Known rows, with every step that occurs:
todiri/momon/setag/gapat: [ -5   1  16  12 -16  -9 -15  -8   0   2  22  -7   7   4 -10  25 -12 -14
   7 -18  -3   0 -22 -21  11]
keke/degif/fiduv/setag: [-26  -5   8  -8 -23 -10  23 -23 -27 -19 -16 -17 -36   4  32   1 -17  -5
  21  20  27  12   8  21  13]
keke/degif: [-27  13  11 -16 -23 -29   8 -14  -4 -35   9 -28 -35  -7  15  13   0   7
  11   3   2  14  13  11   8]
setag/momon: [-15   7 -13  -7  -5 -22 -26 -10   5 -24  16  -9 -16   5  15  11 -36  -9
 -23   7  -4   6  -5  11  16]
degif/fiduv: [ -9   3  22  -6  -7  -1  -6 -13 -12   2  -7 -34   2  -7  11  13 -19 -28
  -3  16  15   4   0  18   2]
fiduv/degif: [-28  16  10 -13  -9 -35  13   3  -5 -21   0 -32 -41   1  11  -1  -2   7
  11   1   6   6  18  10   1]
gapat/todiri/momon/setag/keke/degif: [-34   1  33  -7 -35 -17  -2 -16   9 -25 -13 -11 -17  -5   7  19  23  -9
   7  -7  27   7  12 -32   9]
fiduv/setag/keke: [-31  -4  -8   3  -1 -19  -3  -6   2 -16 -30 -28  -7  -1  23  11 -28 -17
  -2   2   8   5  15 -11  43]
keke/degif/fiduv/setag/gapat/todiri: [-26 -10  17  16 -11 -17  30 -20 -26 -16  -4  13 -32  15  45   9 -28  -9
   8   7  29   9   3   4   7]
momon/setag: [ -6   0  25  -5  -1 -16 -35 -10   3  -1   7 -34  -6 -16  -1   4  -8 -13
  12   1  -5  10 -11  -8   3]
degif/keke/setag/fiduv: [ -2 -12 -11 -13   8  -3  -3 -16  -1   9 -23 -39   8  -4   8  17 -34 -15
 -12   7  21  10  23  -2  13]
gapat/setag/fiduv/degif: [-26   5   8 -25   3 -24  -4  24  10   8 -11 -43 -21   0 -17  -7   2   4
   8  -6   6   5  13  -1  -5]
keke/degif/fiduv/setag/momon: [-25  -7 -12 -12 -26 -10   2 -20 -19 -22  -3   6 -39  13  29   2 -30  -3
  -3  20  21  10  -5  20  17]
keke/setag: [-16   1 -12  -1   5 -14 -12 -27 -22 -17   4 -27 -12  -6  31   6 -37 -13
  -2   3  17   6  10  28  15]
gapat/todiri/momon: [-15  10  21  11 -20 -25  -1 -24  11 -39   9  -6  -2  21  24  23 -18 -26
 -17  -5  33   2  19 -14  -1]
degif/fiduv/setag/momon: [-18  -8 -14  -5 -13  -8  -8 -18 -15 -15  -5   2 -24  14  29   2 -43 -13
 -10  20  18   7  -7  20  20]
keke/setag/gapat: [-14  -1 -16  13   4 -13  -2 -15 -27  -4  17  -8  -6   0  23  18 -43  -9
  -1  -9   1   2  -9  18  24]
gapat/todiri/momon/setag/fiduv: [ -7  -8  24  -1  -8  -9 -23  -7  23  -1 -19 -22  15  -3 -13  11  -9 -22
 -14  -6  16   6   7 -40   3]
fiduv/degif/keke/setag/gapat: [-10  -3  -9   0  -3 -11  24 -15 -28   6  12 -11 -19  12  22  21 -27  -1
  13  -5  18   4   5  14   8]
todiri/momon: [-12  16   8   1 -24 -20  -8 -18  11 -32  13 -22   4  14   4  27 -14 -21
 -11  -8  16   1  12  -8  10]
degif/keke/setag: [ -1  -5  -5 -10   2  -8   1 -32 -19  -5   4 -32  -8   5  33  19 -32 -15
   4  11  32  10  19  22   3]
momon/setag/keke/degif/fiduv: [-25  -3  36 -16 -27   7  -2 -12 -10   8 -24 -27  -6 -18  -1  13  17 -19
  12  12  21   6  -2  -4   5]
todiri/momon/setag/fiduv/degif/keke: [ -1  -1  23 -25 -20 -11  16  -4  13   9 -14 -36 -11  14 -13  21  13  -4
  14   1  31   9  25 -30 -15]

Rows:
[-23   0  26 -11 -16 -23   5   2  11  -5 -24 -19 -24   4  -9  -3  12  -2
   4  -7  25   4  18 -30  -8] -> gapat/todiri/momon/setag/fiduv/degif
[ -1  -5  21 -26  -7 -13  14  -1   9  16 -18 -44 -17   4  -8  13   7   1
  17   7  21  12  23 -20 -13] -> momon/setag/fiduv/degif/keke
[-17  -7   4   0  -8  -8   9 -19 -23  -9 -17 -23 -20   6  31   1 -33 -18
  11  20  23   9   4  21  16] -> degif/fiduv/setag
[ -5   1  11 -26  -7 -18  26   1   8   5 -17 -44 -18  10   0  17  -1   1
   8   8  21  11  31 -12  -8] -> setag/fiduv/degif/keke
[-14   7  16  20 -19 -22   7 -20   5 -30  17   7   0  25  20  30 -22 -23
 -15 -13  26  -1   8 -18   4] -> setag/gapat/todiri/momon
[-17   0  15  21   7 -28   6 -10  -7 -16  11   0 -12   9  34  16 -35 -15
 -10  -4   7   6   2  -4   8] -> setag/gapat/todiri
[ -6  -2  11  15 -19 -12  16 -32  -6 -20  15   8   1  32  30  36 -25 -25
  -8  -9  46   1  15 -13  -2] -> degif/keke/setag/gapat/todiri/momon
[-20   6  27 -16 -26  -3  11 -18 -18  -9  -6 -27 -19  -9  11  14   2 -13
   9  16  20   9   4  19  -2] -> keke/degif/fiduv
[-16   2   7  21 -17 -17   7 -28  -7 -28  15  12  -1  25  29  27 -28 -24
 -14 -13  36  -2   9  -9   6] -> keke/setag/gapat/todiri/momon
[ -5  -8  15  -9   5  -9 -32   3  17  11 -20 -41   9 -20 -19   5 -15 -13
  -6  -2  -8   9   0 -24  12] -> momon/setag/fiduv
[-13  -7  28  19   6 -22  -8 -11  -6  -2  11   1 -10   1  24  11 -24 -16
   1  -6   7   7  -9 -14   1] -> momon/setag/gapat/todiri
[-13  -3 -20 -18 -10 -13  -1 -23 -16 -11   9  -3 -32  17  29  10 -30   0
  -7  11  30   7  10  21   2] -> fiduv/degif/keke/setag/momon
[ -6   8  16 -23 -10 -24  26  -7   0  -4   0 -40 -28  14  14  18   0   1
  17  10  23  12  28   2 -12] -> fiduv/degif/keke
[ -5  -6 -21 -13  -5  -7 -15 -28 -13 -11  12  -6 -17  14  30  17 -42 -11
 -16  12  25   9   5  20   9] -> degif/keke/setag/momon
[-37   9  10 -14 -24 -22   6  -7   3 -27 -13 -29 -21 -12  10  19   8  -2
   3  -1   5   9  16  -8  25] -> setag/keke/degif
[-29  -9   3   1  -7  -4   1  -8  -8  -2 -40 -27   0  -3  21  11 -23 -26
   0  11  21   3  10  -5  36] -> degif/fiduv/setag/keke
[ -6  -2  14  10   0 -13 -18  -1  -6  10  18 -15   0  -9  -3  16 -20  -9
  11 -12 -16   5 -25 -10  14] -> momon/setag/gapat
[-21  -3 -24  -4  -7 -24 -12 -15  -6 -30   6   0 -31  15  31   2 -47  -3
 -11  11   6   9  -3  14  27] -> fiduv/setag/momon
[ -5  -1  14 -32   0 -14  12  10  11  18 -10 -49 -12  13  -9  13   3  -1
  14   5  23  11  24  -8 -17] -> gapat/setag/fiduv/degif/keke
